Known rows, with every way that one mark hangs from another
k_316{k_100 k_154 k_569}: +0.35	-0.99	-2.68	-4.60	-2.79	+1.72	-0.81	+3.38	-2.56	+2.70	-3.32	+5.99	-0.18	-1.39	-2.30	-0.51	+1.13	-0.11	+0.28	+2.00	+0.69	-0.14	+3.70
k_377{k_379{k_569}}: +0.91	+0.96	-1.36	-7.48	-4.44	-4.17	+0.92	+2.52	-3.93	+2.07	-2.45	+0.00	+1.86	-1.97	-3.81	-2.32	+0.98	-2.89	+1.52	+0.03	-2.98	+0.19	-0.79
k_755{k_316{k_154 k_569}}: +0.42	-0.77	-3.13	-4.67	-2.91	+0.22	-1.27	+3.40	-2.05	+2.57	-5.29	+0.88	+0.66	-0.66	-2.35	-1.05	+2.20	-1.37	+1.50	-0.39	-1.17	-0.91	+2.29
k_755{k_316{k_100 k_154}}: +0.27	-0.68	-2.58	-4.17	-2.89	-1.07	-0.40	+3.48	-2.10	+2.80	-4.07	+1.15	+1.86	-0.24	-3.49	-0.33	+2.17	-1.17	+1.11	-1.26	-0.42	-0.49	+3.56
k_316{k_100 k_569{k_379} k_585}: +0.70	-1.29	-1.52	-4.91	-3.85	+2.05	+0.20	+3.25	-1.67	-0.75	-3.48	+5.74	-2.18	-2.12	-1.85	-0.02	+1.42	-0.15	+1.27	+3.02	-0.10	-1.08	+1.71
k_316{k_100}: -0.08	-0.52	-1.66	-5.10	-4.06	+0.10	+1.19	+2.24	-3.93	+2.12	-2.12	+2.02	+1.91	-1.01	-3.36	-0.17	+1.31	-1.07	+0.38	+0.50	-0.43	-0.46	+2.29
k_377{k_379{k_100 k_569}}: +0.70	+1.19	-0.52	-7.77	-3.70	-4.94	+0.66	+2.14	-3.86	+1.74	-1.96	+0.26	+2.49	-2.23	-3.35	-2.24	+0.44	-3.68	+1.50	-0.21	-2.54	+1.49	-1.57
k_316{k_100 k_154 k_569{k_379}}: +0.93	-0.89	-2.17	-4.72	-2.85	-0.46	-0.23	+3.09	-1.71	+1.66	-2.83	+5.95	-0.74	-2.19	-1.87	-0.85	+1.20	+0.12	+0.76	+2.40	+0.13	-0.38	+2.94
k_482{k_698}: +0.00	-0.04	-2.19	-5.89	-4.65	+0.11	-0.22	+1.91	-4.24	+1.68	-2.78	-0.01	+0.64	-1.52	-2.94	-0.21	+1.80	-2.22	+0.60	-0.37	-2.49	-1.83	+0.30
k_316{k_154 k_585}: +0.96	-0.17	-3.17	-3.70	-3.57	+2.18	-0.72	+5.42	-1.82	+2.87	-5.74	+2.85	-0.88	+0.09	-3.73	-0.91	+0.49	-0.66	-1.18	+1.27	-1.12	-0.94	+1.47
k_698{k_482}: -0.42	-0.28	-2.41	-5.10	-2.08	+0.26	-0.37	+2.46	-3.66	+1.76	-3.55	-0.64	+0.69	-0.68	-1.81	+0.59	+0.93	-1.93	-0.20	-0.31	-1.85	+0.09	+0.24
k_377{k_379{k_100}}: +0.46	+0.96	-0.74	-6.67	-4.41	-3.76	+1.14	+2.34	-3.72	+2.28	-2.03	-0.34	+3.18	-1.31	-2.15	-1.54	+0.70	-2.83	+1.11	-0.59	-1.94	+1.14	-0.83
k_698{k_100}: -0.73	-0.16	-2.00	-5.37	-3.99	-0.17	-0.46	+2.19	-3.72	+1.88	-2.68	+1.22	+1.81	-1.89	-2.29	+0.43	+0.73	-1.24	-0.11	-0.05	-1.00	-1.74	+0.23
k_569{k_379}: +1.02	+0.09	-1.43	-5.53	-4.43	-3.02	+1.77	+2.01	-2.91	+1.13	-2.78	-0.53	+0.86	-1.98	-2.45	-1.70	+1.19	-1.37	+0.82	+0.98	-2.80	-1.35	-0.90
k_316{k_100 k_154 k_482 k_585}: +0.53	-0.64	-2.36	-2.09	-3.02	+2.70	-1.13	+5.13	-1.16	+1.76	-4.51	+6.13	-1.80	+0.46	-5.84	+1.24	+1.28	-0.10	-0.47	+1.22	+0.85	+0.27	+5.07
k_482{k_698{k_100}}: -0.65	-0.09	-2.08	-5.86	-4.36	-0.07	-1.23	+1.75	-3.96	+1.19	-2.22	+1.17	+0.72	-2.25	-2.36	+0.88	+1.54	-1.90	+0.42	-0.66	-1.79	-2.32	+0.32
k_154{k_761}: +0.11	+0.02	-2.79	-4.99	-4.46	+0.34	+1.56	+3.00	-3.81	+3.56	-2.03	-1.45	+2.77	-1.23	-3.18	-1.80	-0.39	-0.58	+0.07	+0.91	-1.43	-2.74	+0.54
k_316{k_100 k_154{k_761} k_482}: +0.23	-0.36	-2.56	-2.59	-2.97	+0.61	-0.12	+3.94	-2.12	+3.47	-2.04	+3.83	+0.93	-0.30	-5.62	+0.24	+0.46	+0.30	-0.13	+0.83	+0.91	-0.59	+5.25
k_379{k_100}: -0.14	+0.26	-1.01	-5.75	-3.36	-1.02	+0.54	+1.89	-4.06	+2.12	-2.80	-0.05	+2.57	-1.22	-2.46	-1.12	+0.29	-2.85	+0.11	+0.06	-1.37	+0.83	-0.84
k_379{k_100 k_569}: +0.15	+0.62	-0.63	-7.31	-2.32	-2.68	-0.13	+1.64	-4.22	+1.36	-2.71	+0.87	+1.59	-2.53	-4.17	-2.14	-0.09	-4.08	+0.68	+0.60	-2.21	+1.33	-1.89
k_569{k_379{k_100}}: +0.77	+0.29	-0.61	-5.81	-3.64	-3.79	+1.48	+1.63	-2.84	+0.79	-2.32	-0.23	+1.54	-2.23	-1.99	-1.65	+0.63	-2.21	+0.82	+0.75	-2.34	-0.05	-1.67

Rows
+0.90	-0.82	-2.55	-4.45	-2.86	-0.26	+0.19	+3.48	-1.47	+2.37	-1.82	+5.31	+0.02	-2.49	-1.92	-1.29	+0.22	+0.91	+0.68	+2.75	+0.54	-1.56	+3.12
k_316{k_100 k_154{k_761} k_569{k_379}}
-0.13	-0.76	-1.56	-3.38	-4.16	+2.92	-0.94	+3.34	-2.32	-0.23	-3.20	+4.60	-1.95	-0.45	-5.40	+2.16	+2.12	-1.11	+0.78	+0.57	-0.03	-0.66	+3.95
k_316{k_100 k_482{k_698} k_585}
+0.35	-0.66	-1.75	-5.54	-3.19	-1.50	-0.29	+2.04	-2.20	+0.77	-4.16	-0.23	+0.94	-1.67	-1.60	-1.10	+2.27	-2.03	+2.48	-0.30	-1.71	-0.72	+0.52
k_755{k_316{k_569{k_379{k_100}}}}
+0.65	-0.52	-3.05	-3.85	-3.19	+0.56	-1.01	+4.71	-1.37	+2.36	-6.05	+0.49	+0.29	+0.21	-3.52	-0.63	+1.90	-1.34	+0.68	-0.84	-1.31	-1.12	+2.14
k_755{k_316{k_154 k_585}}
+0.52	-1.01	-2.16	-3.63	-2.54	-0.93	-1.18	+2.99	-0.99	+1.08	-4.11	+3.14	-0.39	-0.97	-3.49	+0.18	+2.82	-0.79	+2.32	-0.11	-0.16	-0.23	+4.26
k_755{k_316{k_100 k_154 k_482 k_569{k_379}}}
+0.51	-1.26	-1.24	-3.57	-3.67	+2.58	-0.50	+3.15	-1.16	-1.35	-3.59	+6.42	-3.34	-1.58	-3.70	+1.09	+2.00	-0.18	+1.75	+2.89	+0.29	-0.40	+3.28
k_316{k_100 k_482 k_569{k_379} k_585}
+0.52	-0.86	-1.88	-5.03	-3.27	+0.10	-0.72	+3.13	-1.37	-0.01	-5.18	+0.89	-0.44	-1.34	-1.84	-0.67	+2.13	-1.80	+2.19	+0.22	-1.49	-0.95	+0.52
k_755{k_316{k_569{k_379{k_100}} k_585}}
+0.03	-0.89	-2.81	-3.35	-2.82	+2.44	-1.91	+3.30	-1.92	+2.14	-1.95	+6.36	-1.30	-1.58	-4.11	+0.84	+1.18	+0.25	+0.99	+1.67	+1.15	-1.22	+5.55
k_316{k_100 k_154{k_761} k_482{k_698} k_569}
+0.45	-0.52	-2.97	-3.53	-2.95	+2.20	-1.76	+3.47	-2.24	+2.54	-4.76	+4.18	-1.59	-0.65	-3.97	-0.39	+1.54	-0.71	+0.53	+1.72	-0.52	-0.03	+3.27
k_316{k_154 k_482 k_569}
-0.30	-1.05	-2.39	-4.12	-3.44	+2.27	-2.55	+3.10	-1.55	-0.24	-5.22	+2.06	-1.65	-0.95	-3.31	+1.34	+2.97	-1.68	+2.33	-0.58	-0.95	-1.59	+2.61
k_755{k_316{k_482{k_698{k_100}} k_569 k_585}}
+1.14	-0.51	-1.99	-3.08	-2.57	+1.83	-2.01	+4.48	-0.20	+0.20	-5.41	+5.94	-3.70	-1.18	-3.44	-0.17	+0.99	-0.71	+0.58	+2.74	-0.44	+0.33	+1.93
k_316{k_154 k_482 k_569{k_379{k_100}} k_585}
-0.25	-0.65	-2.23	-3.82	-3.73	+1.00	-1.83	+3.32	-1.73	+0.29	-4.94	+0.52	-0.56	-0.35	-4.25	+1.40	+2.80	-1.92	+1.77	-1.56	-1.32	-1.53	+2.44
k_755{k_316{k_482{k_698{k_100}} k_585}}
-0.10	-0.37	-2.69	-3.69	-3.00	-0.77	-2.13	+3.18	-1.78	+1.96	-4.50	+0.71	+0.42	-0.41	-4.26	+0.81	+2.68	-1.74	+1.39	-2.01	-1.14	-1.04	+3.25
k_755{k_316{k_154 k_482{k_698{k_100}}}}
+0.30	-1.21	-2.58	-2.87	-2.92	+4.59	-2.95	+4.50	-0.95	+0.38	-4.40	+8.56	-4.08	-0.79	-4.37	+1.85	+2.02	-0.15	+0.67	+2.05	+1.10	-0.34	+5.37
k_316{k_100 k_154 k_482{k_698} k_569 k_585}
-0.21	-1.36	-1.77	-3.82	-3.76	+4.74	-1.91	+3.12	-2.09	-1.01	-3.59	+6.78	-3.49	-1.24	-4.07	+2.12	+2.40	-0.77	+1.55	+1.93	+0.52	-0.73	+4.14
k_316{k_100 k_482{k_698} k_569 k_585}
+0.17	-0.83	-1.67	-4.21	-3.98	+2.44	-2.31	+2.87	-1.22	-1.91	-4.04	+5.05	-4.26	-2.40	-2.97	+1.56	+2.13	-0.95	+1.71	+2.03	-1.14	-1.87	+1.33
k_316{k_482{k_698{k_100}} k_569{k_379} k_585}
+0.40	-0.72	-3.41	-4.52	-2.89	+0.37	-0.95	+3.69	-1.89	+3.04	-4.57	+0.42	+1.18	-0.87	-2.43	-1.38	+1.49	-0.80	+1.48	-0.13	-0.89	-1.78	+2.41
k_755{k_316{k_154{k_761} k_569}}
+0.33	-0.57	-2.74	-2.21	-3.24	+2.90	-1.54	+5.16	-0.97	+1.80	-3.03	+5.71	-1.81	-0.28	-5.79	+1.48	+0.73	+0.30	-0.20	+1.05	+0.94	-1.46	+5.34
k_316{k_100 k_154{k_761} k_482{k_698} k_585}
+0.43	-0.90	-3.31	-3.07	-2.81	+2.34	-1.87	+4.73	-0.69	+1.87	-5.71	+2.01	-1.07	-0.14	-3.95	-0.16	+1.76	-0.57	+1.54	+0.27	-0.37	-1.51	+3.52
k_755{k_316{k_154{k_761} k_482 k_569 k_585}}
+0.20	-0.19	-2.77	-2.72	-3.37	+2.58	-2.93	+4.84	-1.20	+1.23	-4.96	+4.73	-2.70	-0.32	-5.08	+1.68	+1.38	-0.86	-0.49	+0.37	-0.56	-1.18	+3.11
k_316{k_154 k_482{k_698{k_100}} k_585}
+0.22	-0.68	-1.55	-4.62	-3.05	-1.17	-0.77	+1.97	-1.86	+0.32	-4.26	+0.26	+0.16	-1.26	-2.89	-0.30	+2.67	-2.09	+2.83	-0.41	-1.42	-0.24	+1.62
k_755{k_316{k_482 k_569{k_379{k_100}}}}
+0.47	-0.64	-1.18	-4.41	-3.68	+2.04	-1.82	+2.71	-1.39	-1.80	-4.11	+4.46	-3.82	-2.09	-3.01	+0.80	+1.90	-1.73	+1.81	+2.10	-1.30	-0.59	+0.74
k_316{k_482{k_698} k_569{k_379{k_100}} k_585}
+0.02	-0.96	-2.40	-3.59	-2.77	+2.24	-2.32	+2.90	-2.15	+1.46	-2.92	+7.00	-2.06	-1.29	-4.08	+1.28	+2.23	-0.53	+1.07	+1.31	+0.78	-0.02	+5.33
k_316{k_100 k_154 k_482{k_698} k_569}
+0.13	-0.54	-2.78	-3.18	-3.03	+0.85	-2.57	+4.29	-0.94	+1.20	-5.51	+1.79	-0.99	-0.07	-4.48	+1.20	+2.54	-1.47	+1.13	-1.43	-0.90	-1.26	+3.29
k_755{k_316{k_154 k_482{k_698{k_100}} k_585}}
+0.39	-0.49	-3.14	-3.02	-3.22	+1.04	-1.79	+4.66	-0.92	+1.94	-5.08	+0.71	-0.48	+0.08	-4.80	+0.34	+1.95	-1.07	+1.18	-1.06	-0.98	-1.86	+3.40
k_755{k_316{k_154{k_761} k_482{k_698} k_585}}
